What can hang from each mark
roto: bona fikam fozi setak zetu
setak: roto
remuvap: fikam
fikam: remuvap
zetu: fozi roto
fozi: bona
bona: roto zetu

Every row comes from one small tree of marks. The marks that hang from a mark follow it in brackets, in alphabetical order. Every link used is in the known rows. Which tree was each row made from?
Known rows
roto[fozi setak]: [-4 -5 11 1 0 12 1 -7 2 4 0 -21 18 1 0 -4 4 8 -3 15]
zetu[fozi[bona] roto[setak]]: [0 -5 10 7 4 6 -10 -9 1 2 0 -14 11 -8 2 0 2 2 -4 10]
fozi[bona[zetu[roto[setak]]]]: [1 -5 13 6 4 3 -8 -10 3 5 1 -17 11 0 2 -2 3 2 -3 7]
roto[bona fikam[remuvap] setak]: [-2 1 11 -2 2 6 -4 -9 4 2 0 -39 11 -8 -3 -7 -9 5 -1 8]
roto[fikam]: [-4 1 9 1 2 10 -3 -6 3 -1 0 -4 3 -2 -2 -4 -1 4 -1 11]
remuvap[fikam]: [-5 1 7 5 -3 12 -2 -4 4 -3 1 -18 9 0 -2 -3 2 6 -2 4]
fozi[bona[roto[fikam setak]]]: [0 -2 11 1 8 2 -3 -9 2 0 3 -5 14 -4 1 -3 -5 0 -2 11]
fikam[remuvap]: [-2 -2 8 2 -2 12 -1 -5 7 4 -1 -13 3 8 -2 0 -3 6 -2 3]
bona[roto[fikam setak] zetu[fozi]]: [5 -3 10 0 9 11 -14 -6 -2 4 -2 -28 12 10 2 -1 -4 3 -2 8]
fozi[bona[roto[setak zetu]]]: [1 -5 12 2 7 3 -3 -9 3 7 2 -3 14 4 2 -4 -2 3 -4 11]
bona[zetu]: [0 -3 11 2 -1 11 -4 -4 3 4 0 -16 3 8 -1 -1 3 6 -3 5]
bona[roto[fikam fozi setak] zetu]: [1 -5 11 -2 11 10 -11 -7 -1 6 -1 -28 19 9 3 -6 -2 5 -1 12]
fozi[bona[zetu]]: [-1 -2 13 4 3 6 -5 -7 4 4 1 -11 5 -1 2 -2 2 4 -4 4]
fozi[bona]: [-3 -1 11 4 1 6 -1 -6 4 1 2 0 7 -7 0 -1 1 3 -3 8]
zetu[roto[bona fikam fozi setak]]: [-3 -4 10 -1 9 5 -12 -10 1 1 0 -30 18 -19 -2 -12 -3 4 -1 17]
zetu[fozi[bona[roto[setak]]]]: [3 -3 10 4 5 7 -7 -6 0 3 1 -10 16 0 3 1 -2 2 -4 7]
zetu[fozi[bona[roto[fikam]]]]: [2 0 9 2 12 7 -13 -6 0 -1 1 -1 8 -9 3 -2 -5 -1 -2 8]
setak[roto]: [-4 2 8 0 1 7 -2 -4 4 0 -1 -10 6 10 -2 -2 6 5 -2 10]
bona[roto[fikam fozi] zetu]: [1 -4 9 -2 13 11 -14 -5 1 6 0 -17 13 6 2 -6 -2 3 -1 10]
zetu[fozi[bona] roto[fikam]]: [-1 -1 9 5 11 6 -16 -9 2 -2 0 -2 3 -18 1 -4 -1 0 -2 11]
fozi[bona[zetu[roto[fikam setak]]]]: [0 -4 13 4 9 2 -11 -11 3 3 0 -16 10 -6 2 -5 0 2 -2 10]
roto[fikam[remuvap] fozi zetu]: [-4 -3 11 -3 11 14 -8 -9 5 8 -3 -20 8 2 -1 -10 -5 9 -2 14]
zetu[fozi]: [-1 -2 8 3 0 15 -7 -3 1 1 -1 -11 3 1 -1 0 2 6 -3 9]
fozi[bona[roto zetu]]: [3 -3 10 3 7 4 -10 -5 3 5 2 -5 9 5 3 0 -1 1 -3 1]

Write each row's tree
[-4 -2 12 -3 6 8 -5 -8 0 1 0 -35 19 -16 -2 -12 -3 6 -2 16]  roto[bona fikam fozi setak]
[-3 -3 14 0 13 9 -11 -9 1 4 1 -18 12 -9 2 -8 1 5 -3 10]  roto[fikam fozi[bona[zetu]]]
[2 -2 11 1 12 4 -12 -7 2 3 2 -5 8 0 3 -3 -4 -1 -1 5]  fozi[bona[roto[fikam] zetu]]
[3 -1 10 2 11 6 -10 -8 -1 0 1 -13 13 -4 3 -2 -6 0 -3 10]  zetu[fozi[bona[roto[fikam setak]]]]
[0 -2 15 1 11 8 -6 -11 -1 3 -1 -19 9 -7 1 -7 -3 5 -4 16]  roto[fikam setak zetu[fozi[bona]]]
[-2 -2 14 -3 8 8 -9 -9 -1 4 -1 -47 18 -9 -1 -11 -3 6 -2 13]  roto[bona[zetu] fikam fozi setak]
[-5 1 13 -3 17 4 -10 -11 2 4 -1 -13 13 -4 1 -13 3 5 -2 19]  setak[roto[fikam fozi[bona] zetu]]
[3 -3 13 1 11 2 -8 -9 2 4 2 -16 14 2 3 -3 -5 0 -2 7]  fozi[bona[roto[fikam setak] zetu]]
[1 -2 13 -1 2 10 -6 -7 -2 5 -2 -33 10 -3 -2 -7 -3 7 -5 13]  roto[bona setak zetu[fozi]]
[0 -3 12 4 11 3 -15 -10 4 2 1 -7 4 -7 1 -5 0 0 -1 8]  fozi[bona[zetu[roto[fikam]]]]
[-1 -2 9 1 5 3 -10 -10 5 2 0 -34 10 -9 -3 -7 -9 2 0 9]  zetu[roto[bona fikam[remuvap] setak]]
[-1 4 11 -5 13 7 -16 -8 -1 0 -3 -32 5 -4 -3 -12 -2 4 -2 16]  setak[roto[bona fikam zetu[fozi]]]
[-2 -6 15 2 6 8 -4 -9 1 7 1 -27 19 -2 3 -5 4 6 -5 10]  roto[fozi[bona[zetu]] setak]
[0 2 9 -3 13 12 -13 -8 3 5 -5 -30 1 14 -1 -7 -3 7 -1 12]  setak[roto[fikam[remuvap] zetu[fozi]]]
[0 -2 11 -2 8 7 -5 -8 1 5 -1 -8 12 9 0 -7 -6 4 -2 16]  bona[roto[fikam setak zetu]]
[-1 4 11 -5 9 3 -13 -6 2 0 -1 -37 7 0 -2 -9 0 3 0 8]  setak[roto[bona[zetu] fikam]]
[-2 -4 16 0 11 7 -7 -11 0 5 0 -31 17 -7 3 -8 0 5 -3 12]  roto[fikam fozi[bona[zetu]] setak]
[-1 0 13 1 12 9 -10 -9 0 2 -1 -6 3 -11 1 -7 -3 4 -4 14]  roto[fikam zetu[fozi[bona]]]
[-5 -3 13 1 9 7 -2 -10 2 1 1 -17 18 -15 1 -8 -1 5 -3 16]  roto[fikam fozi[bona] setak]
[1 -1 8 -2 11 9 -9 -7 5 7 -1 -8 4 12 -1 -6 -10 4 -1 8]  bona[roto[fikam[remuvap] zetu]]
[-4 -2 15 -5 9 9 -5 -10 -1 5 -1 -35 17 -11 -2 -15 -4 7 -3 20]  roto[bona fikam fozi setak zetu]
[0 -2 8 0 5 7 -4 -6 2 1 1 -9 13 5 0 -3 -5 3 -1 12]  bona[roto[fikam setak]]
[0 0 13 -3 7 9 -9 -9 -3 3 -2 -34 9 -11 -2 -10 -6 6 -3 17]  roto[bona fikam setak zetu[fozi]]
[-2 -6 10 1 12 10 -17 -8 2 4 -2 -17 9 -2 1 -8 2 4 -1 13]  bona[zetu[roto[fikam fozi]]]
[2 -1 13 -2 6 9 -13 -7 -3 1 -2 -48 10 -6 -1 -7 -5 5 -2 9]  roto[bona[zetu[fozi]] fikam setak]
[0 -4 11 2 5 6 -11 -9 2 3 -1 -21 8 5 0 -4 0 4 -1 11]  bona[zetu[roto[fikam setak]]]
[-4 -5 12 3 12 4 -9 -12 2 2 1 -11 18 -16 1 -8 1 3 -2 17]  zetu[roto[fikam fozi[bona] setak]]
[0 -2 13 3 6 11 -7 -8 1 5 -1 -5 4 -6 1 -3 0 5 -5 11]  roto[zetu[fozi[bona]]]
[-3 -5 8 1 5 7 -13 -6 2 2 1 -17 14 -17 -2 -8 1 3 -1 13]  zetu[roto[bona fozi]]
[1 -3 6 3 8 12 -17 -7 4 2 -3 -16 0 -1 0 -2 -6 3 0 8]  zetu[fozi roto[fikam[remuvap]]]
[1 0 11 -3 6 8 -11 -7 4 4 -1 -37 4 -2 -2 -7 -9 4 0 2]  roto[bona[zetu] fikam[remuvap]]
